In the rows, zero is written as 128.
Known rows, with every step that occurs:
dimez -> tubu -> kabeb -> rivit -> gidemes: [146 104  75 120 152 144  80  87 146 137  83 113 155 112 159 157 111 122
 167  91 118 134 161  88 143 105 120 125 145 121 101 149 130 195 138 106
  96  86 106 126 175]
gidemes -> tepon: [124 141 157 121 103  94 158 184  84  73 103 104 107 112 145 130 150 133
 122 142 152  93 109 163 140 139 156 118 158 173  90 124 126 121 128 174
 125 153 127 134 165]
bulu -> rivit -> voso -> tepon: [121 130 107 127 123 128 129 158  96 151 141 127  77 127 112 148 116 137
 169  93 168  97 115 156 118 143 171 110 125 154 156 122 135 112 181 170
 175 168 183 165 104]
gidemes -> rivit: [ 98  99 139 151  79 145 159 120 146 149  91 177 151 114  99 104 112 101
  97 180 111 104 149 157 104 163 182 109 165  95 111 124 179 112 155 100
 165 128  61 111 107]
kabeb -> tepon -> gidemes: [175 144 151 130 170 149 177 104  89 142 166  83 141 181 138  96 162 138
 157 120  88 142 155  97 113 122 106 156 109 123 156  59 115 171  96 141
 164 145 185  92  93]
bulu -> rivit: [ 93  78 101 131 149 152 101 111 115 155 117 149 133  83 125 101 106 138
 165 121 160 148 165 171  78 133 154 121 101  86 105 131 174  93 145 141
 119 127 117 155 145]
guzosag -> rivit -> voso -> tepon -> kabeb -> tubu: [138 167 106 119  99 150 123 159 122 138 180 126 128 112 118 137 129 158
 127 128  91 116  79 146 170 172  94 151 107 110 144 195 129  92 138  88
  69 129 113 150 124]
guzosag -> rivit -> miduv: [126  71 123 137  75 115 135 202 139 159 118 112 112 121 176 120 130  85
  86 170 135 160 125 171 100 144 165  90 124 167 124 124 148 106 131 131
 150 133  84 184 137]
tepon -> gidemes: [142 120 134 148 150 136 144 107  95 134 177 113 151 154 111 106 184 166
 163 142  92 137 176  97 145 109 123 157 121 127 138  71 148 155 116 157
 152 134 152 104 112]
voso -> tepon -> kabeb -> tubu -> dimez: [137 122 104 100 108 190  99  92 124 115 136  85 163  93  93 137 155 184
 144 111 102 175  76  95 131 113  60 197 104 138  90 206 127  79 127 126
  97 103  79 141 133]
tubu -> kabeb -> tepon -> voso -> rivit -> miduv: [ 94 123 180 154 142  92  79 183 181 131 119 122 112 149 145 135 103  66
  84 141 171 141 107 152  98 140 121  75  95 155 147 119 124 132  96 101
 146 146 127 162 154]
voso -> rivit -> kabeb: [122  90 164 102 155  70  57 120 137 122 180 207 102 154 136  85 100 104
 115 167 169 151  88 142 101  79 122 113 171 111 130 151 123 129 135 146
 100 161 119 171 107]
tepon -> voso: [100 129 116 173 123 123 129 122 143 105 161 130 112 139  88 160 136 127
 108 131 147 126 175 112 138 113 157 139 116 119 152  87 121  95 106 122
 134 100 141  86 120]
dimez -> tubu -> kabeb -> tepon -> voso: [143 149 111 149 157 163 147 112 140  89 128  95 114 146 109 163 148 117
  93  82 157 155 134  82 126 112 122 147 111 119 141  86  94 142  45  89
 121  97 159  95 107]
tepon -> gidemes -> rivit: [106 119 154 162 111 147 175  94 124 164 112 160 171 141  92  90 122 125
 119 171  83  92 168 136 122 161 159 130 145 101 128  92 177 130 134 111
 185 147 103  87  92]
bulu -> rivit -> gidemes: [ 93  90 106 149 180 151  80  68 142 170 103 118 124 103 154 123  85 135
 183 102 122 117 187 129 109 148 119 114 108 123 113 119 131 130 166 114
 137  94 151 143 172]
tepon -> kabeb -> tubu: [124 159 114 116 106 147 100 132 134 118 166 137 155  92 110 126 155 147
 122 152  85 140  98 130 160 153  76 159 104  80 122 188 145  98 131  77
  40  95  81 133 142]
voso -> tepon -> gidemes -> rivit -> kabeb -> tubu: [108 156 127 118  99 153  86  77  78 147 191 144 134 145  92  89 107 122
 118 140  94 104  86 145 134 145 102 162 131  96 139 159 149  99 130  95
  89 161 110 109  72]
guzosag -> rivit -> gidemes -> tepon: [131 121 150 138 124 109 158 156  94 109  96  79 100 124 187 135 101 143
 134 122 127  71 129 159 154 167 151 107 161 201  94 133  97 134 126 151
 145 143 143 141 184]
voso -> tepon -> kabeb -> rivit -> guzosag: [127 167 118  56 103 114 151 112 178 153 131 192 125  98 154 165 117 126
 131 136  79 129 101 131 142 118 127  95 143  67 183 114  72 165 198 119
 122  81 123 111 108]
gidemes -> rivit -> voso: [117 134  97 169  73 109 176 155 149 143  62 159 118 126 111 112 132  70
  85 135 148  95 167 145 116 138 182  81 120 125 145 137 191  90 162 131
 180 145 107 112  91]
guzosag -> rivit -> kabeb -> tepon -> voso: [149 143 135 140 142 126 159 111 128 129 156 121  91 179 125 128  85  96
  84 115 153 147 137 123  99 119 141 137 116 120 174  87  70 102  76 112
 138 133 178  92  75]
bulu -> rivit -> gidemes -> tepon: [101 140 159 136 157 110 124 128  92 114  72  91 107 101 165 128  93 140
 153 103 144  68 138 165 130 168 137 110 130 175  90 124 113 122 142 154
 128 144 168 133 194]
dimez -> tubu: [153  83  89 123 137 161 124 105  95  85 106 133 127  69 154 110 220 131
 134 109 128 143 117  86 136  61 155 156 163  94  84 131 182 167  72 153
  68  79  70 139 136]
tubu -> dimez: [140  67  94 115 100 173 122  96 129 106 108  90 155 101 110 127 172 164
 140 120 136 201 127  87 100  68 107 172 127 158  76 159 141  95 132 164
 148  96  70 142 133]
gidemes -> tepon -> voso -> rivit -> miduv: [ 76 127 200 163 131  58  84 195 161 123 112 131 101 139 146 127  94  71
  92 155 163  98 114 172 111 147 146  71 101 168 147 120 137 107 112 131
 142 160 128 153 176]
voso -> rivit: [107  73 166 152 146  93  78 156 161 113 177 172 128 136 140 104 109 127
 148 159 151 110 126 160 122 111 135  87 152 114 128 153 153 142 131 129
 131 149  80 162 168]
rivit -> voso -> tepon -> kabeb -> tubu -> dimez: [140 132  95 108 101 176 109 101 128 120 119  87 156  98  95 137 155 171
 136  98 113 169  82  93 130 110  59 187  89 147 100 208 133  70 134 131
 106 110  91 140 126]
gidemes -> tepon -> voso -> rivit -> kabeb -> tubu: [ 96 154 142 133 118 107  49 109  99 100 196 143 118 144 118  96  87 112
 105 132 138  96  81 159 141 119  95 137 116 108 135 185 132  84  97 102
  53 165 112 116 125]
voso -> tepon -> kabeb -> rivit: [167 147 127  67 115  93 140 165 144 153 112 174 157 127 119 154  82 131
 162 152 121 142 112 154 132 136 157 139 149  79 146 153 124 143 177 141
  83 140 119 133 144]
bulu -> rivit -> voso -> tepon -> gidemes: [136 149 131 146 166 132 149 116  75 163 176 108 115 166 104 118 147 173
 187 100 117  95 154 118 146 136 132 147 104 149 167  76 136 143 143 176
 188 176 213 116  94]
gidemes -> tepon -> kabeb -> rivit: [162 158 141  75 113  69 155 177 138 127  71 164 165 117 136 140  85 118
 135 156 131 131 118 166 133 137 155 129 139  87 122 163 134 128 154 152
  66 145 107 121 173]
tubu -> kabeb -> tepon -> voso: [135 153 118 153 145 149 146 123 148  99 145  94 116 160 101 173 131 114
  96  97 164 158 144  97 120 126 120 138 106 129 150  88  82 132  68  85
 140 108 170  95 103]
kabeb -> rivit: [157 103  85  99  83 105 126 151 120 137 109 147 164 127 126 126  97 100
 150 144 138 145 163 158 104  95 184 121 140  78 129 144 165 137 164 146
  95 140  76 109 144]
tubu -> kabeb -> tepon -> gidemes: [177 143 132 125 174 166 162 111 101 130 161  78 151 174 128 118 180 153
 145 106 106 164 144  83 125 123  84 154 110 134 135  73 112 192  79 122
 159 139 183 113  96]

Rows:
[ 86  99 174 184 157  82  81 141 176 108 185 166 119 153 115 125  83 123
 130 144 164  93 148 150 134 114 142  94 128 113 152 127 132 117 106 115
 136 140 112 123 162]  tepon -> voso -> rivit
[129 134 155 146 128 168 185  95 130 163 101 137 171 154 101  97 120 114
 105 145  91 111 147 126 111 173 137 129 143 107 128  94 154 153 108  90
 188 150 121  91  80]  tubu -> kabeb -> tepon -> gidemes -> rivit
[116 102 107 126 114 165  61  61 122 108 150 102 154 125  97 107 118 147
 121 104 140 169  92 102 110  74  65 185 101 134 102 201 134  64  98 129
  96 123  74 118 122]  tepon -> voso -> rivit -> kabeb -> tubu -> dimez
[ 86 149 139 123 102 154 178  64 170 162 129 184 134 108 136 121 144 120
 100 147  50  94 142 118 138 136 129  91 144  84 168  72 110 154 168  97
 191  81 116  81  70]  tepon -> gidemes -> rivit -> guzosag
[ 85  96 135 130 124 119  89 164 133 168  75 129 116  89 149 110 114  80
 120 144 160 157 139 179  66 147 152  95  81 131 121 119 172  91 148 139
 130 138 119 177 151]  bulu -> rivit -> miduv
[131 129 116 101 103 174 113 101 121  94 106  79 172  86 108 126 155 177
 128 113 111 169  80 106 130 116  56 193  99 148  75 211 131  72 114 131
  84 107  71 133 153]  gidemes -> tepon -> kabeb -> tubu -> dimez
[146  83  60 116 137 187  95 132 130  69 114 125 148  70 124 159 240 154
 121  99 163 193  97  61 158  75 111 149 161 127  49 151 158 195  61 110
  72  75  71 181 135]  dimez -> tubu -> kabeb
[144 155 169  82 155 117 142 163 156 135 151 175 112 109 107 166 152 174
 142 161 109 148  71 121 155 165 113 151 157 120 138 136  90 139 167 131
 107 105 155 177 130]  voso -> tepon -> kabeb
[156  95  59 164  72 111 184 193 133 140 113 125 102 134 161 116 140 102
 106 122 157 130 161 147 133 116 177  83 118 152 144 149 159  89 135 151
 164 143 112 150 105]  guzosag -> rivit -> voso
[187 120 102  90 151 190 150 132 117  95 105  84 129 119 158 133 183 108
 113  84 150 192  88  82 102  99 102 137 142 120  99 124 112 199  56  98
 104 102 119 155 108]  dimez -> tubu -> kabeb -> tepon
[169 144 155 112 194 141 154  78  78 162 158 110 134 185 139  74 128 132
 150 112 109 155 146 113  89 117  97 161 103 108 158  69 111 155  94 148
 147 165 209 106  72]  bulu -> rivit -> kabeb -> tepon -> gidemes
[165 130  38 128  91 106 143 169 132 114  59 134 138 120 133 140 152  82
 117  85 180 142 152 111 134  76 161 100 111 117 126 167 185 138 130 148
 103 135 109 129 122]  dimez -> tubu -> kabeb -> rivit -> voso
[149 156 132 148 150 126 156 127  80 147 186 100 111 177 105 127 168 171
 177 108 105  98 147  99 158 125 134 148 118 163 171  74 130 154 142 176
 188 170 207 114  89]  rivit -> voso -> tepon -> gidemes
[143 161 181 104 160  92 166 166 159 122  87 142 123 106 164 147 121 162
 116 155 104 112  94 137 170 185 101 131 146 151 103 150  79 128 134 129
  96 106 152 159 181]  guzosag -> rivit -> gidemes -> tepon -> kabeb
[ 93 169 154 176 142 100 137 122 125  90 118  92  97 140 116 169 104 131
 115 107 144  69 166 122 161 143 145 130 121 170 137  88  86 106 104 130
 142 117 183  75 165]  rivit -> gidemes -> tepon -> voso
[136 113  96 102 104 184  98  91 136 108 121  89 177  85 101 126 160 172
 131 118 103 190  91  93 125 104  54 197  95 130  78 209 140  75 120 121
  83  88  60 132 139]  tepon -> kabeb -> tubu -> dimez
[116 108 143 101 106 108 111  95 128 148 120 210 122 137 107  85 102  87
  79 178 142 146 105 144  93 113 151 129 178  97 119 128 143 105 149 126
 123 144 106 136  63]  gidemes -> rivit -> kabeb
[122 139  88  75  80 120 140 102 163 141 128 175 129  98 165 148 126 102
 127 129  89 134 135 132 126  88 144  83 142  69 171 109 101 156 187 119
 131  80 100  96 108]  kabeb -> rivit -> guzosag
[ 98 138 125 139 120 118  40  96 116 115 209 153 124 142 109  92  95 112
 113 135 134 118  94 147 135 112  92 140 113  90 143 182 142  90 107  90
  54 151 100 118 114]  tepon -> voso -> rivit -> kabeb -> tubu
[140 173 189  87 146  84 166 186 149  99  96 160 128  92 136 146 152 161
 109 166 121 132  83 140 162 166 111 137 145 131 102 146 100 118 134 144
  82 113 141 158 167]  gidemes -> tepon -> kabeb
[142 138 152 134 158 143 142 114  73 144 204 101 121 167 101 128 167 187
 185 131  93 108 136 102 158 129 130 165 139 154 156  66 119 169 136 171
 180 159 188 115  98]  voso -> tepon -> gidemes
[177 126 111  96 137 173 153 151 130 106 126  86 129 142 145 143 162 111
 112 105 153 197 100 104  92 124 100 123 135 131 110 118  93 181  94  92
 131 119 136 159 103]  tubu -> kabeb -> tepon
[130 150 138 117 129  96 126 152 105  97  70  86 126 121 162 156  99 131
 142 107 145  83 127 145 153 147 139 111 154 181  90 140 105 156 141 147
 117 145 144 125 197]  tubu -> kabeb -> rivit -> gidemes -> tepon
[ 77 112 182 163 133  70  75 183 176 136 130 143 108 139 143 127 101  73
  96 162 158 120 126 161 103 137 143  76  99 150 154 116 140 110 117 120
 144 144 115 152 163]  tepon -> voso -> rivit -> miduv
[134 155 135 154 140 135 161 119 136 113 145 101 104 163 113 149 112 103
 104 109 144 135 157 114 103 124 141 135 104 116 172  75  91 111  81 106
 146 113 172  77 102]  kabeb -> tepon -> voso
[120 122 155 112 131 112 123  76 115 160 135 198 134 158 102  75 108 105
  94 173 119 138 121 126 105 117 136 142 163 100 131 106 143 122 135 135
 136 159 131 116  55]  tepon -> gidemes -> rivit -> kabeb
[115 148 162 133 137 100 134 146 100  95  87  83 101 118 165 141 123 133
 139 122 129  71 130 143 150 155 136 116 156 192  94 121 104 143 140 153
 133 130 158 128 187]  rivit -> gidemes -> tepon
[104  92 153 164 179 108  63  97 173 145 146 134 119 140 163 124  86 128
 170 131 115  93 162 123 138 129 107  89 141 141 129 135 116 168 160 106
 145 106 125 147 186]  voso -> rivit -> gidemes
[157 100  59  91  91 125 105 161 136 119 105 139 178 121 114 156 121 116
 143 127 161 178 143 132 120  99 156 121 146  96  98 161 157 163 142 123
  86 129  73 136 148]  tubu -> kabeb -> rivit
[135 176 185  97 167  88 150 158 160 111  83 145 125  98 149 154 136 158
 125 155 105 118  99 125 169 178  93 138 141 144 105 146  83 133 144 135
  88 101 163 153 181]  rivit -> gidemes -> tepon -> kabeb
[122 142 123 135  91 128 160 160 110 149 132 140  81 139  96 149 118 120
 136 119 144  77 109 149 131 159 184 102 157 160 158 118 137 120 186 151
 196 169 157 138  82]  gidemes -> rivit -> voso -> tepon
[138 156 105 164 108 129 189 142 141 149  69 130 139 156 113 108 140  87
  90 112 136 105 159 119 124 146 145  97 100 134 154 116 166 122 127 118
 191 160 149 104  74]  tubu -> kabeb -> tepon -> gidemes -> rivit -> voso
[138  70  97 158 132 149 126 108 143 163 138 100 118 132 182 131  99 140
 152 130  96 118 174 120 143 146 133 112 150 158 119 127 107 148 149 106
 155  91 116 148 158]  guzosag -> rivit -> gidemes
[ 80 117 100 100 126 153 125  79 159 152 135 178 107  66 159 129 132 130
 137 113 102 135 141 143 107 115 124  84 111  75 152  99 108 126 178 121
 144  70 122 127 106]  bulu -> rivit -> guzosag
[ 99 152 147 184 135 107 149 131 122 102 123  90  99 145 131 161  90 134
 110 107 144  66 164 135 163 156 157 126 126 178 136  96  83  99  94 129
 148 123 172  84 161]  guzosag -> rivit -> gidemes -> tepon -> voso
[159 156 115 135 150 127 145 133  86 147 169 102 133 177  98 142 155 167
 177  99 120 113 141 100 163 124 128 146 118 155 161  91 131 171 137 167
 175 176 198 115  96]  tubu -> kabeb -> rivit -> voso -> tepon -> gidemes
